(in the rows, 128 means zero)
Known rows, with every step that occurs
gutaf, teki: [113 126 136 139 122 130 130 113 128 122 122  89 140 132 125 119 126 129
 122 124 134 129 115 106 116 133 134 126 131 117 145 154 128 135 116]
pufurin, nofo: [132 120 144 121 138 131 136 131 124 128 129 155 123 136 127 131 120 128
 142 128 123 114 139 121 114 141 125 145 132 140 121 104 128 132 140]
gutaf, teki, mivu, tatab, peki, pufurin, fedep: [130 122 102 165 132 123 105 140  70 155 121 120 162 158 134 119 121  97
 161 108 137 137 149 104 102 114 125 112 140 102 156 159 118 138 120]
kana, peki, pufurin: [152 139 107 148 135 112 147 147 137 142 128 142 114 143 113 129  96 136
 132 120 122 121 114 122 115 141 118 141 136 130 107 108 135 104 140]
fedep, tipev: [136 122 121 124 128 140 130 115 134 140 127 152 132 118 135 127 139 139
 123 120 119 129 124 122 149 155 115 118 126 125 127 117 134 128 146]
fedep, pufurin: [122 120 141 102 133 130 132 107 130 132 114 130 129 105 126 125 146 135
 131 134 118 125 136 111 131 126 145 126 133 125 130 115 122 118 145]
nuve, teki, mivu, tatab, peki, pufurin: [151 119 117 170 120 107  97 144 106 141 132 110 149 144 147 138 128 108
 155 130 132 129 149 118  91  98 109 107 145 103 144 150 108 141 100]
tipev, fedep, pufurin, peki, tatab: [136 123 112 104 127 112 140 147 153 145  96 156 158 124 129 130 139 120
 135 145  99 119 154 110 144 162 145 126 143 132 116  89 101  97 160]
mivu, tatab, naner, kana, peki, pufurin, fedep: [173 157  93 171 146  88 151 194 115 178 135 184 151 158 105 158 109 106
 167 105 117 135 149 105 123 162 115 144 156 147  99 104  95 100 162]
gutaf, teki, nuve: [115 119 130 129 119 141 127  93 130 116 130  82 138 117 130 116 127 120
 115 128 151 133 104 122 101 132 129 124 125 118 155 160 114 133 104]
gutaf, teki, mivu, tatab, naner, kana: [129 130 129 165 131 103 114 169 118 164 131  85 188 159 110 164 134  97
 149 105 144 136 157  84  93 123 125 117 149 112 153 166  80 139 102]
naner, tatab, peki, pufurin, nuve, teki, mivu: [145 122 112 184 129 108  74 132 108 100 113 108 137 135 123 133 107 100
 118 130 137 128 144 135 118  92 136 114 146 122 145 156 119 118  98]
teki, mivu, tatab, naner, kana: [144 130 121 151 135  98 115 183 121 166 137 127 175 154 115 173 136  96
 156 109 137 135 171 104 108 120 117 119 150 123 135 141  79 133 116]
pufurin, peki, tatab, naner, kana: [157 148 128 155 138  82 137 218 167 148 127 151 159 157 100 161 120 100
 126 124 137 142 157 108 135 181 135 146 150 130 108 111  75 109 137]
peki, pufurin: [136 124 106 136 133 120 134 136 125 133 129 145 122 134 126 123 115 129
 132 124 129 129 138 120 123 122 109 128 127 129 117 130 150 123 135]
mivu, tatab, peki: [149 137 141 130 125 119 122 142 108 140 126 122 136 132 138 133 146 109
 155 116 131 129 128 137 114 147 119 128 132 126 133 110 102 146 123]
nofo, pufurin, nuve, teki: [128 109 134 142 125 118 120  98 138 113 126  93 128 114 131 128 120 118
 106 152 107 111 137 124 125 103 149 119 146 147 126 154 128 111 139]
naner, kana: [136 139 126 135 150 122 126 153 135 135 129 133 135 127 102 144 128 126
 129 122 131 136 148 124 127 138 118 138 142 134 127 124 108 125 126]
teki, mivu, tatab, peki, pufurin: [150 122 109 148 132 113 101 157  95 152 127 127 145 150 136 135 130 101
 159 112 140 132 154 126  97 110 103 111 134 108 135 135 114 140 116]
mivu, tatab: [133 122 120 129 125 120 129 136 118 139 123 117 142 141 139 142 147 115
 145 120 119 119 140 131 114 136 116 117 128 124 128 125 119 133 128]
mivu, tatab, peki, pufurin, nuve, teki, gutaf: [156 134 127 180 119 139 125  95 115 115 119 112 143 124 152 131 136 111
 146 144 127 119 150 145  93  97 127 109 159 131 149 151 140 147 106]
peki, tatab, naner, kana, nofo, pufurin: [163 140 140 149 146  79 141 252 146 156 135 142 159 151  82 174 106 103
 126 124 153 133 154  90 138 161 132 139 138 167  84 138  83  97 162]
gutaf, teki, nuve, pufurin: [117  93 127 118 126 145 124 101 121 115 109  85 132 100 136 109 140 115
 118 131 136 139  93 118 102 112 116 129 152 120 156 172 121 138 107]
kana, peki: [143 141 125 138 128 117 141 139 142 135 126 127 120 137 111 135 108 133
 128 126 121 122 104 130 123 141 138 138 133 130 118 107 113 110 134]
kana, nofo, pufurin: [142 106 136 122 135 118 134 170 125 141 138 135 137 123 109 143 111 120
 123 133 137 109 130 110 130 136 122 134 127 150  96 130 124 109 161]
teki, gutaf: [133 147 129 147 123 151 142 111 132 131 130 125 140 127 139 135 125 128
 135 135 144 126 132 133 114 111 133 119 137 125 141 152 140 134 111]
tipev, fedep, pufurin, peki, tatab, naner: [147 133 121 110 117  97 144 168 161 161 105 168 167 127 134 137 136 115
 139 138 108 126 154  93 146 168 152 130 148 139 109  90  89 100 165]
tipev, fedep, pufurin, nuve: [115 107 122  90 132 145 128  77 124 123  97 138 140  88 129 116 151 136
 126 141  87 113 153 123 153 109 157 116 145 157 130 113 131 119 161]
tipev, fedep, pufurin, peki, tatab, mivu: [126 109 110  97 119  92 141 186 143 154  96 155 158 129 129 125 133 111
 128 140 102 113 153 100 138 147 145 126 139 131 130 113 109  99 136]
nuve, pufurin: [132 104 127 116 135 129 125 137 116 128 108 127 122 112 134 122 139 125
 135 134 118 134 117 123 125 110 117 130 152 130 129 133 135 135 132]
nuve, teki, mivu: [123 115 125 159 115 122 103 113 131 127 133 104 148 139 137 138 118 122
 126 145 130 129 141 114 110  82 137 112 138 105 152 163 113 126 103]
tipev, fedep, pufurin, nofo: [129 110 137  88 139 141 145 100 123 145 108 174 135 104 137 121 138 142
 157 137  94 105 152 102 130 135 136 144 147 155 120  82 121 119 166]
kana, nofo: [135 107 136 131 134 136 135 158 125 130 132 146 137 127 105 143 120 128
 130 130 140 116 131 120 130 132 122 133 123 142 114 122 121 125 141]
nofo, pufurin, peki, tatab, naner, kana: [164 148 130 147 142  66 142 229 169 165 135 141 163 155 104 158 109  91
 122 128 135 137 157  95 132 184 134 144 154 140  93 117  75  90 156]
tatab, naner, kana, nofo: [153 129 146 145 145 111 141 202 133 147 140 164 156 127  84 168 118 123
 136 119 152 130 145 101 135 149 123 148 141 155 104 122  88 126 144]
naner, kana, peki, pufurin: [160 147 107 157 156 104 145 171 142 149 128 149 118 138  87 147  95 131
 134 118 129 130 134 115 113 147 111 149 152 139 106 109 116 102 142]

Rows
[152 116 124 158 126 115 112 114 111 114 117 111 131 124 140 126 138 112
 139 135 113 119 144 140 111 114 125 116 148 135 136 130 124 141 121]
mivu, tatab, peki, pufurin, nuve, teki
[151 159 131 155 135  89 138 211 149 141 130 135 150 155 103 158 123 113
 128 118 145 147 152 109 141 153 138 131 141 144 116 141  91 118 128]
peki, tatab, naner, kana
[130  96 122 131 123 119 128 152 150 119 101  92 149 129 130 117 130  94
 111 139 133 139 107 117 103 145 127 132 157 107 146 151 100 119 113]
gutaf, teki, nuve, pufurin, peki, tatab
[158 168 135 157 117  91 149 198 156 144 125 130 137 168 109 148 105 121
 133 119 135 133 111 114 134 161 155 133 131 138 110 126  96 102 140]
kana, peki, tatab, naner
[109 111 122 153 117 127 109 126 108 140 121  72 168 159 134 139 136 105
 142 118 132 122 143 105  91 109 127 102 131  96 162 170 110 138  99]
gutaf, teki, mivu, tatab
[141 125 130 139 125 121 100 149  98 152 126 112 152 146 138 140 143  98
 157 116 137 130 144 134 104 117 123 112 134 107 146 132  96 146 107]
teki, mivu, tatab, peki
[133 127 134 165 117 140 130  83 140 115 128  91 139 111 143 132 118 116
 112 162 124 112 141 131 112  85 151 110 156 143 139 176 144 116 121]
nofo, pufurin, nuve, teki, gutaf
[126  90  96 172 120 122 100 110 113 120 116  95 153 148 136 144 131 106
 133 139 106 113 171 127  95  67 127  93 144 116 147 165 133 133 112]
peki, pufurin, nuve, teki, mivu, tatab
[152 138 125 134 136 119 125 146 113 132 129 145 114 123 131 116 117 126
 139 120 142 137 126 126 121 136 113 139 134 127 121 115 133 136 132]
tatab, peki, pufurin
[175 150 133 156 157  93 160 194 144 157 138 188 129 149  88 158  85 131
 154 112 128 122 143  93 108 163 114 174 159 156  94  83 104 105 157]
tatab, naner, kana, peki, pufurin, nofo
[121 123 148 146 116 159 134  52 141 108 109 103 141  92 139 131 145 131
 120 163 114 113 149 129 116  83 171 110 154 130 159 152 138 125 121]
fedep, pufurin, nuve, teki, gutaf
[152 152 127 148 150 113 140 158 147 146 131 138 127 132  87 148 108 128
 133 119 124 127 124 122 120 151 130 149 148 135 116 106  94 109 134]
naner, kana, peki
[135  96 140 109 146 136 134 141 116 124 108 155 114 117 131 121 134 126
 148 133 109 122 127 116 112 119 116 152 157 141 124 114 136 134 144]
nuve, pufurin, nofo
[110  93 117 123 122 141 102  65 126 123 100 110 154  99 140 127 141 127
 124 157  89 112 167 108 133  63 164  98 153 135 155 148 116 121 128]
tipev, fedep, pufurin, nuve, teki, mivu
[157 110 132 165 132 113 108 144  99 140 131 136 144 153 143 136 119 108
 169 131 125 114 161 111  77 107 107 128 147 113 137 128 108 143 113]
nuve, teki, mivu, tatab, peki, pufurin, nofo
[159 124 138 147 142 101 137 210 125 157 136 153 170 138  94 181 136 106
 154 111 143 121 158 104 122 156 109 137 141 154 106 114  79 131 144]
mivu, tatab, naner, kana, nofo
[123 112 130 152 120 132 116  86 135  97 120 100 128 116 132 124 129 127
 110 150 108 118 135 137 131  98 150 119 139 135 141 146 130 131 121]
pufurin, nuve, teki
[126 109 107 135 138 131 122 116 121 111 116 131 120 125 120 117 119 125
 117 128 114 121 149 136 132 106 131 122 133 143 120 133 161 128 143]
peki, pufurin, nuve
[135 124 106 133 134 146 127 112 114 142 125 184 137 122 139 116 134 129
 131 121 114 135 131 123 165 157 131 117 129 127 129 119 133 119 163]
pufurin, fedep, tipev
[163 126 124 141 147  81 135 231 158 149 108 153 156 140 107 152 132  96
 134 128 129 148 148 101 133 160 125 149 174 132 111 119  81 116 142]
nuve, pufurin, peki, tatab, naner, kana
[121 125 119 134 117  95 127 205 126 128 117 118 133 159 122 132 118 111
 118 126 133 130 133 121 130 129 139 117 118 126 139 169 133 120 102]
peki, tatab, mivu
[157 129 142 129 148 123 133 149 108 132 131 172 110 131 126 115 111 128
 153 119 134 125 137 120 111 146 110 159 138 140 114  93 135 137 143]
tatab, peki, pufurin, nofo
[167 115 144 139 150  88 145 221 156 171 145 170 167 123  86 170 103 101
 130 126 145 119 154  86 129 177 118 163 155 153  83 100  75  95 171]
tatab, naner, kana, nofo, pufurin, peki
[136 122 125 145 116 106 116 164 118 158 137 124 170 155 137 158 137  98
 154 114 133 128 153 112 109 108 126 110 134 115 137 149  99 135 116]
teki, mivu, tatab, naner
[143 108 116 127 133 108 131 187 147 132  97 138 137 139 129 129 133 105
 127 141 114 134 131 126 125 142 127 135 157 118 120 119 115 112 137]
nuve, pufurin, peki, tatab
[144 120  87 141 136 141 132 123 109 148 126 197 130 128 139 112 122 134
 135 117 114 136 139 115 159 147 112 119 130 130 116 119 154 113 171]
peki, pufurin, fedep, tipev
[150 141  90 154 140 120 145 141 117 146 127 174 120 145 117 123  93 128
 140 124 115 128 123 123 133 139 131 139 138 135 108 106 135  95 158]
kana, peki, pufurin, fedep
[159 133 118 138 132 111 125 153 103 144 124 136 130 136 139 128 136 114
 157 113 131 129 138 131 107 141  99 127 135 127 122 112 125 140 129]
mivu, tatab, peki, pufurin
[160 153 101 160 142 105 106 164  91 135 122 175 129 138 126 119 110 105
 141 110 139 142 130 130 140 154 118 139 138 138 120 118 123 105 138]
naner, tatab, peki, pufurin, fedep
[177 155  93 164 151 105 155 173 132 176 135 217 140 135 100 143 102 132
 145 103 123 142 133  97 159 183 118 145 153 147  97  96 106  97 182]
tatab, naner, kana, peki, pufurin, fedep, tipev
[150 113 132 154 141 104 120 214 117 167 135 146 180 151  92 189 128  95
 156 111 147 123 172 100 110 122 113 124 143 135 120 140  70 134 129]
teki, mivu, tatab, naner, kana, nofo
[158 104 135 132 160 103 139 201 149 159 137 160 158 123  84 158 105 103
 124 134 135 113 156 102 122 167 112 157 151 145  89  97  84  96 165]
naner, kana, nofo, pufurin, peki
[143 144 131 175 132  93 130 177 129 171 131  89 179 168  97 173 115 101
 152 100 139 129 137  86  90 139 135 128 154 114 145 148  61 123 109]
gutaf, teki, mivu, tatab, naner, kana, peki
[162 151 112 151 137  98 107 168 110 126 120 145 124 133 120 128 112 112
 133 106 151 138 119 130 124 156 108 137 133 130 117 118 123 113 118]
naner, tatab, peki, pufurin
[137 108 125 164 128 127  93 112 115 111 122 109 132 125 132 119 112 115
 122 142 129 131 148 132 110  75 142 113 149 118 150 157 128 137 108]
tatab, peki, pufurin, nuve, teki, mivu
[141 116 127 121 134 104 135 149 146 150 133 136 141 126 131 127 113 107
 122 136 123 117 135 116 120 156 122 141 142 125 106 105 115  97 153]
nofo, pufurin, peki
[123 111 115 140 121 121 110 140 110 146 126 110 158 156 135 150 139 101
 147 120 123 120 156 127 100  99 119 101 129 108 144 149 111 136 111]
teki, mivu, tatab
[142 151 131 143 115  98 136 191 142 129 127 130 143 158 126 143 125 117
 129 124 139 139 132 114 140 145 146 123 126 135 119 143 111 123 130]
peki, tatab, naner
[124  83 123 116 128 137 129 110 139 124 110 101 144 101 135 109 136 105
 117 137 134 133 101 115  98 137 118 143 163 108 150 139 106 128 113]
gutaf, teki, nuve, pufurin, peki
[151 142 130 146 115  90 139 201 160 145 126 146 157 158 126 142 118 106
 127 130 135 133 140 113 135 167 143 136 136 125 113 113  94 110 139]
pufurin, peki, tatab, naner
[162 125 137 133 142 113 135 156  96 143 128 161 126 143 136 128 127 115
 171 115 127 115 148 126  95 154 101 148 141 136 115  91 124 142 142]
mivu, tatab, peki, pufurin, nofo
[135 125 132 116 132 111 135 156 157 137 101 139 146 134 121 135 137 115
 123 141 115 124 150 114 131 158 154 129 138 113 120  97 103 102 151]
fedep, pufurin, peki, tatab
[142 100 141 154 151 117 122 149 138 116 131 115 142 112  86 156 114 119
 106 152 123 109 156 112 129 116 137 132 153 165 108 145 104 106 151]
naner, kana, nofo, pufurin, nuve, teki
[164 146 131 146 150 100 113 171 107 126 124 172 119 141 119 130 105 114
 146 109 143 122 131 125 111 168 106 156 137 143 111  92 123 116 131]
naner, tatab, peki, pufurin, nofo
